What can hang from each mark:
lilupu: dunu siso
gizegu: salib
siso: gizegu mozat salib
dunu: mozat tedi
mozat: siso
salib: gizegu
tedi: dunu gizegu

Every row comes from one small tree of marks. The marks that hang from a mark follow it in brackets, in alphabetical order. Every link used is in the known rows. Which tree was each row made from?
Known rows:
dunu[mozat[siso] tedi[gizegu[salib]]]: 1.9 17.0 13.8 15.7 12.7 9.3 38.5 -43.2 15.8 5.7 8.4 -14.6 3.1 -22.1 6.8
 4.4 -12.8 -6.2 37.5 17.2
dunu[mozat tedi]: -13.9 7.5 14.7 11.7 -22.7 23.5 -5.8 -19.0 6.2 -7.7 12.8 -6.0 3.2 -36.7
 -15.5 8.6 15.5 11.9 6.1 -0.9
siso[gizegu mozat salib]: 5.6 -20.5 -20.7 10.8 18.8 -13.6 -48.8 28.8 -10.1 8.7 3.3 19.5 9.9 63.5
 11.7 -4.8 -14.0 6.7 -5.3 -20.4
mozat[siso[gizegu salib]]: 4.3 -1.3 -26.9 -24.0 36.3 -39.7 -8.2 24.2 -6.7 -0.7 -4.1 12.2 -2.4 62.4
 11.9 -3.7 3.1 -25.0 13.6 -17.4
lilupu[dunu[mozat tedi] siso]: 11.1 9.7 24.7 -6.4 -47.6 30.0 -6.8 -6.8 0.4 -16.0 -7.4 0.7 -17.9 -63.6
 -22.2 2.0 16.7 22.7 10.6 2.6
salib[gizegu]: -18.8 -18.7 0.9 24.2 -5.9 49.3 1.1 26.2 -2.5 3.8 -0.5 -2.0 3.1 -43.6
 11.6 -7.9 -20.1 -2.8 -42.8 -9.3
siso[salib[gizegu]]: -8.0 -11.5 -8.1 17.5 10.5 45.2 4.0 28.2 -1.4 0.6 -6.4 -0.3 0.1 -46.3
 14.6 -9.6 -26.3 -21.3 -14.8 -29.9
lilupu[dunu[mozat tedi[gizegu]] siso]: 29.9 13.4 28.5 10.2 -32.2 44.7 19.9 -13.2 -1.2 -13.0 -3.7 5.9 -14.2
 -73.6 -9.0 -1.8 -8.3 10.4 12.7 19.9
mozat[siso[gizegu]]: -6.7 -7.0 -16.1 -15.6 22.1 -38.0 -11.2 20.3 -8.1 1.6 0.9 11.9 -1.0 69.8
 9.8 -1.2 7.5 -8.2 -12.9 2.5
siso[gizegu mozat]: -5.2 -25.4 -9.7 18.8 1.8 -10.6 -52.6 26.8 -10.6 12.1 8.1 17.9 10.9 66.2
 9.6 -3.9 -7.5 22.4 -32.2 -0.6
tedi[dunu[mozat[siso]] gizegu[salib]]: -7.2 11.9 -4.1 1.6 18.2 -28.4 63.4 -30.9 12.8 19.2 4.1 -24.8 19.9 -10.6
 5.4 1.7 1.1 -14.2 -15.6 22.7
lilupu[siso]: 2.6 7.7 7.9 3.7 -24.5 7.9 2.4 18.2 -9.4 0.6 0.4 15.0 3.0 -23.8 1.4 -13.6
 -1.0 10.4 -46.3 -7.2
lilupu[dunu[tedi]]: 4.6 -8.4 8.9 5.0 -41.9 34.1 -26.5 17.5 -2.2 -5.4 -3.1 6.2 -4.9 -33.8
 -1.9 6.4 9.4 5.5 4.7 15.1
dunu[tedi]: -5.0 6.2 9.2 11.6 -24.5 24.2 -18.0 -5.3 -0.6 -0.6 15.2 5.9 7.4 -8.1 1.8
 3.1 1.0 7.8 -7.1 4.3
mozat[siso]: -12.3 -2.9 -3.9 -13.8 2.6 -13.7 0.4 21.1 -8.3 6.2 -0.6 4.3 3.4 32.5 16.6
 -5.2 11.8 -19.5 -14.5 6.5
lilupu[dunu[mozat[siso[gizegu]] tedi]]: 0.8 -4.0 1.6 -26.0 -4.6 -14.6 -22.0 -6.6 1.3 -16.8 -7.6 -1.4 -22.5 29.9
 -14.1 13.5 24.7 4.7 41.8 12.2
dunu[mozat[siso[gizegu[salib]]] tedi]: -11.6 9.2 -1.7 -3.2 16.0 -26.4 -2.3 -38.7 16.9 -2.4 5.4 -11.3 -3.7 27.9
 -12.1 10.0 5.8 14.4 40.6 -4.1
dunu[mozat[siso] tedi[gizegu]]: 5.6 18.3 15.7 -0.6 8.5 12.2 25.5 -34.2 2.1 -4.6 13.2 -4.9 -2.4 8.6 7.6
 3.8 -5.3 -16.2 28.4 21.7
siso[mozat salib[gizegu]]: -6.3 -24.2 -5.3 22.6 6.7 49.0 -34.1 25.1 -6.8 11.7 -1.3 2.7 5.6 2.7 25.3
 -11.4 -41.0 -8.9 -15.1 -28.5

Write each row's tree:
14.9 24.0 7.7 -8.5 26.7 7.4 29.4 -32.3 2.7 -5.9 4.8 -3.6 -4.5 -2.0 11.4
 2.3 -12.1 -32.7 52.8 1.9 -> dunu[mozat[siso[salib]] tedi[gizegu]]
-22.4 6.1 -19.3 -15.7 23.1 -65.5 20.7 -25.9 15.5 13.4 3.3 -21.1 13.0
 39.3 -13.6 8.5 20.2 6.0 -12.4 0.3 -> tedi[dunu[mozat[siso[gizegu[salib]]]]]
-7.6 5.3 -2.8 29.8 1.5 -6.3 60.6 -19.1 17.1 17.1 7.1 -21.2 28.5 -67.3
 -6.0 2.4 -1.3 4.4 -32.1 16.9 -> tedi[dunu[mozat] gizegu[salib]]
10.9 -10.0 -1.0 8.5 -6.4 -11.6 -48.5 16.4 -16.3 6.6 9.0 25.0 2.6 67.3
 5.2 -12.9 -15.4 31.2 -40.9 -8.5 -> lilupu[siso[gizegu mozat]]
-8.5 -27.9 -13.0 34.3 5.1 -13.2 -38.7 15.4 2.8 20.7 6.2 8.1 15.4 41.0
 9.2 -3.1 -16.0 32.2 -21.1 -5.3 -> siso[gizegu[salib] mozat]
-11.1 12.7 8.0 -14.2 19.3 36.4 6.0 -29.2 6.6 -11.5 0.4 -17.4 -13.8 -10.5
 4.7 1.8 -16.6 -26.4 45.1 -26.0 -> dunu[mozat[siso[salib[gizegu]]] tedi]
0.0 -11.1 -7.8 -29.8 3.6 -12.2 15.6 32.6 -1.3 -7.6 -28.9 -8.0 -15.5
 -22.3 -1.1 3.0 24.9 -32.0 32.0 -5.9 -> lilupu[dunu[mozat[siso[salib]]]]
17.9 -10.7 -3.8 -4.1 -21.8 -7.5 -17.9 41.5 -10.6 -8.6 -16.1 22.3 -12.8
 -11.9 -8.9 -8.3 5.6 18.0 -29.0 0.1 -> lilupu[dunu siso[gizegu]]
30.8 -18.8 -9.6 -6.5 -7.8 -5.6 -50.5 37.4 -16.6 -0.2 -16.3 26.5 -11.0
 31.1 5.8 -10.7 -15.6 12.5 0.5 -17.5 -> lilupu[dunu siso[gizegu mozat salib]]
8.7 5.7 2.2 6.8 0.8 43.9 10.2 16.3 -6.4 -4.8 -7.5 7.0 -7.0 -53.5 9.7
 -19.4 -35.8 -11.6 -23.2 -37.5 -> lilupu[siso[salib[gizegu]]]
3.6 16.9 -7.9 -27.2 30.7 -27.0 -9.6 -24.7 4.5 -13.8 5.1 -0.4 -10.8 50.9
 -8.4 9.6 7.3 -12.1 56.1 -18.5 -> dunu[mozat[siso[gizegu salib]] tedi]
10.0 -10.2 1.8 -5.0 -17.5 -8.8 -3.7 26.4 -3.7 -15.8 -19.7 10.3 -17.5
 -39.9 -24.6 -2.2 20.2 24.5 -13.8 -2.9 -> lilupu[dunu[mozat] siso[gizegu]]
5.2 11.2 17.3 25.8 -8.2 37.7 22.1 -23.5 5.0 -5.1 15.2 -1.1 5.3 -50.0
 -2.7 5.2 -7.3 2.4 9.5 17.5 -> dunu[mozat tedi[gizegu]]
-3.9 13.1 -1.7 -13.9 12.8 -28.0 50.8 -20.5 -1.5 10.9 9.8 -15.1 14.6 14.1
 5.5 1.8 9.2 -23.8 -26.0 26.7 -> tedi[dunu[mozat[siso]] gizegu]
26.7 -6.8 11.3 0.2 -33.6 12.2 -75.2 1.6 -14.4 -2.9 3.4 24.2 -13.7 49.7
 -1.5 -3.1 -15.5 37.0 2.0 4.5 -> lilupu[dunu[tedi] siso[gizegu mozat]]
-23.4 10.6 -4.2 -31.1 -1.8 -40.7 21.7 -13.4 0.2 7.3 4.7 -20.0 13.9 29.0
 -5.8 5.4 29.3 -12.5 -29.5 9.0 -> tedi[dunu[mozat[siso]]]
-18.6 5.6 -15.5 -31.5 17.2 -61.7 7.6 -14.6 0.4 2.8 7.3 -12.3 8.9 64.3
 -13.1 8.5 30.5 -2.1 -21.8 5.8 -> tedi[dunu[mozat[siso[gizegu]]]]
4.8 7.0 3.7 -32.1 -5.8 5.2 -4.5 -3.4 2.6 -14.6 -15.6 -8.7 -18.7 -10.3
 -5.2 9.8 18.3 -23.7 63.7 -4.2 -> lilupu[dunu[mozat[siso[salib]] tedi]]
2.2 10.3 15.7 42.5 -1.7 34.2 36.5 -35.8 18.5 3.5 10.7 -10.6 11.9 -77.2
 -3.8 4.5 -16.9 11.6 20.3 14.2 -> dunu[mozat tedi[gizegu[salib]]]
-3.2 6.0 0.6 14.6 -1.9 -1.1 46.2 -7.9 2.0 9.2 11.4 -10.9 23.8 -34.8 -5.2
 2.3 8.3 -4.6 -43.6 20.6 -> tedi[dunu[mozat] gizegu]
-8.7 -21.3 -12.7 -8.5 12.3 -34.0 10.4 20.1 12.0 -0.8 -27.0 -9.8 -13.3
 -8.6 -11.2 6.8 21.7 6.3 25.8 6.7 -> lilupu[dunu[mozat[siso[gizegu[salib]]]]]
